Each row was made from one walk, in order. Every step used is in the known rows, and no mark comes twice. Write each row's walk.
Known rows
e > s > z > a > j > h > d: [-1.19 -3.77 -0.65 -0.30  0.65 -1.04 -0.74  2.17  0.13 -1.41 -3.50  3.27
  0.75 -0.95  2.08 -0.44  0.19  0.75  1.23  2.64  4.52  1.72  0.27]
c > e > s > z > l: [-1.32 -6.23  0.13  1.74  1.52 -0.43  3.19  1.68 -1.95 -0.70  0.03  4.26
 -1.45  0.67  1.57 -0.34 -1.00  0.83  1.34 -1.10  1.15  0.25  1.55]
z > s: [-0.97 -2.67 -0.50  2.73  1.44 -1.76  1.15  2.93 -2.20  0.74 -1.89  1.29
  1.12  0.30  1.52  0.11 -1.48  0.93 -1.46 -2.77  0.51  1.14 -1.11]
c > e: [-0.13 -5.30 -1.45  2.22  1.58 -1.81  1.60  1.79 -0.75  0.61 -1.31  4.19
 -0.36  0.43  1.28  0.80 -0.11  0.91 -0.51 -2.21  1.41 -1.08 -0.04]
x > c > e > s > z: [-0.01 -4.86 -1.27  0.14  0.53 -0.93  1.45  1.80 -0.65  1.49 -0.81  5.70
 -1.61  1.76  1.58 -1.16  2.43  1.31  1.46  0.34  2.11 -1.07  3.55]
s > z > l > j > a: [ 0.00 -5.11 -1.94  1.18  3.17 -2.64  5.36  2.03 -2.28  3.12 -1.45  4.43
  0.70  1.69  0.94 -1.91 -2.44  1.34 -1.48  0.15 -0.70  1.60  2.18]
a > j > h > z > l: [-1.05 -3.54 -1.70  0.96  0.30 -0.60  0.94  2.08 -0.90 -0.84  0.00  1.95
  0.92 -1.56  1.31 -0.11 -0.60  2.43  0.13  1.19  2.31  5.85  2.68]
s > z: [ 0.85 -2.77 -2.65  2.31  2.40 -2.36  3.57  2.61 -1.96  1.65 -1.16  4.78
  0.10  0.31  1.65 -1.33 -0.32  1.09 -0.78 -0.51  1.01  2.22  1.80]
l > z > a > j > h > d: [-1.23 -4.44 -1.03  0.79  0.55 -2.08 -1.34  1.17 -1.24  0.65 -3.31  2.22
  1.95 -1.11  1.68 -0.45 -2.13  2.13 -1.19  1.18  2.62  1.31  0.05]
s > z > a: [ 0.70 -2.39 -1.94  2.46  3.62 -3.39  3.20  3.38 -1.89  3.22 -2.80  3.67
  1.45  0.53  0.84 -0.80 -2.68  0.79 -1.08 -0.28  1.38  0.68  0.60]
e > s > z > l > j > a > d: [-2.49 -4.67  1.29  1.40  2.73 -0.67  3.23  0.34 -1.36  1.20 -0.58  3.89
  0.93  2.15  2.01 -0.81 -0.58  0.21 -0.83  1.66  1.20  0.92  1.67]
z > l: [-1.38 -4.02 -0.74  2.83  2.18 -2.14  2.42  3.20 -1.81  1.03 -0.34  1.72
  0.59 -0.72  0.79  0.20 -0.62  2.65 -0.27 -1.47  0.36  2.17  0.20]
s > z > l > j > h > x > c: [-0.80 -4.71 -2.62  0.52  0.36 -1.08  2.87  2.44 -1.69  2.83 -1.16  2.15
 -1.12  1.11 -0.81 -2.33  0.71  2.21  0.95  3.12 -1.29  2.30  3.44]
s > z > a > j > h > d: [ 0.14 -3.85 -2.50  0.41  1.76 -1.97 -0.23  2.78  0.03  0.19 -3.34  3.73
  1.77 -1.09  0.77 -0.56 -1.62  0.84 -0.19  1.93  3.20  2.37  0.58]
x > c: [-0.05 -2.75 -2.16  1.22  1.29 -2.58  0.68  3.25 -0.52  3.14 -1.15  3.10
  0.43  0.43  0.82 -0.59  2.80  3.04 -0.17 -0.01  1.31  0.91  2.17]
s > z > a > d: [-0.52 -2.04 -0.75  3.10  4.17 -2.29  1.65  2.51 -1.18  2.86 -1.82  3.55
  2.62  0.98  0.59  0.09 -2.62 -0.07 -1.89  0.49  2.15  0.44  0.44]
m > j > h > d: [-2.50 -5.43 -3.72  1.39 -0.52 -1.12  1.22  2.06  0.82 -1.85 -2.43  0.47
 -0.59 -3.81 -0.76  0.64  1.46  3.29  0.34  0.30  1.63  3.65  0.15]
x > c > e > s > z > a: [-0.19 -4.45 -0.45  0.17  1.83 -1.91  1.04  2.60 -0.58  2.94 -2.44  4.56
 -0.20  2.08  0.81 -0.59  0.04  0.95  1.23  0.58  2.41 -2.50  2.35]
z > a: [-0.47 -2.46 -0.85  2.57  3.01 -3.40  1.61  3.44 -1.17  2.70 -3.13  1.83
  1.78  0.01  0.94  0.60 -1.42  1.58 -0.91 -0.94  1.73 -0.23 -1.07]
h > j: [-0.84 -3.72 -2.11  1.42 -0.60 -0.32  1.41  2.77 -0.43  0.42 -1.32  2.81
 -0.36 -0.09  0.93  0.08  0.51  1.80 -0.78  0.65 -0.02  2.36 -1.44]
c > e > s > z > l > j > h > d: [-2.36 -8.64 -0.31  0.57 -0.67 -0.01  2.80 -0.30 -1.01 -2.71 -1.34  3.84
 -1.76 -0.25  0.92 -1.69 -0.29  0.82  1.76  0.24  0.61  0.69  0.87]
e > s > z > l: [-1.45 -3.84  0.09  2.04  1.73 -1.05  3.53  2.56 -2.36 -0.19 -0.17  3.01
 -0.72 -0.03  2.01 -1.04 -0.04  1.76  1.12 -0.20  1.17  2.46  1.54]
h > j > a: [-0.96 -3.81 -2.84 -0.07 -0.19 -0.16  2.36  2.97  0.79  1.67 -3.64  2.96
  0.17 -0.16  0.96  1.20 -0.40  1.67 -1.12  1.62  1.04  2.44 -1.39]
l > z > a > j > h: [-0.09 -2.76 -1.03  1.15  1.26 -3.61 -0.34  1.98 -1.36  1.88 -2.65  2.64
  2.51  0.11  2.87 -1.03 -3.28  1.62 -1.89  0.42  3.06  0.08  1.83]

Write each row's walk
[-0.69 -7.12 -2.51  0.24  0.10 -0.38  2.61  1.61 -1.17  2.29 -0.96  3.39
 -1.85  1.87 -1.18 -1.61 -0.24  1.28  1.08  2.03 -1.26  0.02  3.53] => s > z > l > j > h > x > c > e
[ 1.25 -2.06 -2.44  0.75  2.55 -3.46  0.67  3.72 -0.18  1.36 -2.73  4.06
  2.23  0.17  1.98 -1.19 -2.70  0.35 -0.95  1.20  3.68  1.13  2.37] => s > z > a > j > h
[-0.19 -3.88 -1.88  2.71  2.75 -2.06  4.09  3.19 -2.51  1.44  0.00  3.47
  0.25 -0.14  0.67 -1.16 -1.74  1.94 -0.31 -0.87 -0.09  3.17  1.93] => s > z > l
[-0.77 -7.12  0.30  0.46  1.01 -1.39  2.32  0.89 -2.07  1.55  1.19  5.28
 -1.39  3.17  0.99 -2.87  1.14  1.61  0.99  0.18 -0.89 -1.60  3.94] => x > c > e > s > z > l > j
[-1.03 -1.95 -2.57  1.43  0.73 -2.01  2.77  2.34 -0.26  1.68 -4.38  0.79
  1.68 -2.07  0.68  0.41 -2.00  1.87  0.03  0.85  3.06  3.60  0.39] => j > h > z > a
[-0.74 -2.94 -1.85  1.48  0.70 -2.86  3.14  0.90 -1.24  1.91 -3.49  1.58
  1.54 -0.30  0.96 -1.45 -1.85  1.37 -0.77  0.98  1.32  2.13  0.68] => l > j > h > z > a
[-2.12 -3.58 -1.72  0.66  0.38  0.88  0.84  2.10  1.44  1.34 -2.73  2.83
  1.32  0.29  0.69  2.19 -0.30  0.79 -2.11  2.35  1.83  2.32 -1.63] => h > j > a > d
[-1.09 -4.83 -0.67  2.02  3.73 -1.58  3.79  1.04 -1.53  2.74 -0.42  4.34
  1.90  2.03  0.70 -0.92 -2.42  0.42 -2.40  0.96  0.00  1.51  2.10] => s > z > l > j > a > d
[-1.00 -6.72 -0.97 -0.36 -0.37 -1.60  2.54  1.11 -0.36  0.45 -0.39  4.37
 -1.24  1.64  1.22 -2.88  0.48  1.53  1.56  0.61  0.84 -0.76  4.77] => x > c > e > s > z > l > j > h
[-2.16 -7.17 -0.05  0.83 -0.33  0.66  3.31  0.33 -1.91 -1.19 -1.41  2.79
 -2.83  1.24  1.10 -0.80 -0.42 -0.03  2.13  1.63  0.05 -0.25  1.03] => c > e > s > z > l > j > h > x
[-3.11 -7.11  0.45 -0.27 -1.52  0.49  0.37  0.95 -0.38  0.14 -1.41  1.06
 -2.50  1.33  0.24 -0.09  2.77  1.95  2.66  2.16  0.33 -1.50  1.49] => z > l > j > h > x > c > e > s
[-0.16 -4.09 -1.67  1.11  2.21 -3.07  3.26  1.46 -1.08  2.81 -2.84  3.85
  0.76  1.46  2.09 -0.63  0.27  1.27 -1.78 -0.11  0.67 -0.26  0.38] => l > j > a
[ 0.03 -2.41 -2.61  0.59 -0.20 -0.90  0.47  1.50 -0.29 -0.56 -1.08  3.21
  0.77 -1.22  2.30 -0.32  0.85  1.64 -0.27  1.57  3.31  4.84  2.56] => a > j > h > z
[-2.57 -4.69 -0.15  1.87  2.29 -0.05  3.16 -0.29 -1.69  2.32 -0.45  2.38
  1.80  0.96  0.21  0.41 -1.07  1.35 -2.01  1.52  0.04  3.69  0.93] => h > z > l > j > a > d
[ 0.08 -2.14 -1.42  0.84  1.95 -3.59 -0.92  3.69  0.55  0.84 -3.01  2.29
  2.57 -0.34  2.17  0.31 -1.57  1.17 -0.86  0.54  4.07  0.17  0.70] => z > a > j > h
[-1.27 -4.89 -0.55  2.65  1.29 -1.14  3.83  0.45 -3.55  1.32  0.88  2.36
  0.08  0.51  0.47 -1.80 -0.29  2.41 -0.75 -0.14 -1.75  3.72  1.14] => h > z > l > j
[-2.26 -4.48  0.95  0.83  1.94  1.28 -0.98  1.39 -0.60  2.85 -2.17  3.09
 -0.67  2.67 -0.58  1.74  1.12 -0.40  1.45  3.56  2.26 -2.45  0.55] => h > x > c > e > s > z > a > d
[-1.42 -4.35 -1.44 -0.80 -0.04  0.03  0.76  2.53  0.48  2.17 -4.73  2.22
 -1.54  0.76  0.05  0.71  0.48  0.54  2.91  3.23  3.16 -1.45  1.62] => j > h > x > c > e > s > z > a
[-0.31 -4.91 -1.43 -1.59 -0.90  1.15 -1.56  1.77  0.38 -0.09 -1.47  4.75
 -2.38  1.72  1.66 -0.08  3.38  0.38  2.56  4.04  3.39 -0.20  3.71] => a > j > h > x > c > e > s > z
[-2.28 -5.93 -1.38 -0.47 -0.92  1.31  1.54  2.34 -0.22  0.38 -2.07  2.07
 -2.76  0.11 -0.19  0.37  1.32  1.64  3.49  2.58  1.66  0.95  2.95] => j > h > x > c > e > s > z > l
[-0.93 -3.06 -0.71  1.09  0.75 -1.41 -0.81  1.86 -2.11  2.20 -3.43  1.24
  0.86  0.44  1.84  0.33 -2.29  1.37 -0.81  2.59  2.13  0.38  0.23] => l > z > a > j > h > x
[-0.10 -4.55 -2.35  1.82  1.41 -3.09  4.60  2.07 -1.77  0.65 -0.70  3.40
  0.51  0.15  1.22 -3.14 -2.20  1.42 -0.67 -0.33 -0.24  2.38  3.05] => s > z > l > j > h
[-0.56 -3.38 -2.54  1.44 -0.51 -1.82  3.50  0.08 -1.31  0.46 -1.81  2.71
  0.19 -0.54  1.79 -1.97  0.53  1.59 -0.55  0.76  0.87  3.62  1.85] => l > j > h > z
[ 0.20 -3.18  0.25  2.08  2.58 -3.28 -0.58  1.77 -3.10  2.98 -1.03  3.60
  2.15  1.58  2.61 -0.88 -2.59  1.78 -2.42 -0.08  1.36 -0.71  0.94] => l > z > a > j
[-1.06 -4.96 -3.01  0.01 -0.80 -0.04  0.06  2.45  0.96  1.71 -3.41  1.96
 -1.64 -0.20 -0.37  1.50  2.25  1.69  1.62  1.59  1.95 -0.33  1.40] => j > h > x > c > e
[-0.34 -4.90  0.50 -0.73  1.69  0.45 -2.04  2.34 -1.31  2.56 -1.38  4.58
 -1.32  3.52  0.56  0.48  1.70  0.15  1.75  3.79  2.15 -2.57  1.66] => h > x > c > e > s > z > a > j
[-1.86 -3.44 -2.55  1.74  0.00 -0.70  3.62  2.11 -0.90 -0.14 -1.75  0.59
  0.28 -2.78  0.50  0.12 -1.17  2.90  0.69  0.26  1.62  6.08  1.72] => j > h > z > l
[ 0.75 -4.53 -2.64 -0.84  1.27 -0.83 -1.38  3.26  0.33  2.97 -3.01  4.09
 -0.03  1.82 -0.38  0.34 -0.76  0.31  0.80  3.51  2.61 -1.15  2.89] => s > z > a > j > h > x > c > e
[ 0.37 -2.57 -0.15  1.77  3.26 -3.28 -1.08  3.43 -1.13  1.94 -1.33  3.16
  2.30  1.13  1.86  0.32 -0.79  1.18 -1.51  0.09  2.36 -0.57 -0.21] => z > a > j
[-0.96 -5.83 -1.43 -0.84 -1.32  0.23  1.60  0.34 -0.73  0.94 -2.18  4.20
 -3.01  2.25  1.11 -1.74  2.97  0.30  2.30  3.17  1.00 -1.50  3.09] => l > j > h > x > c > e > s > z
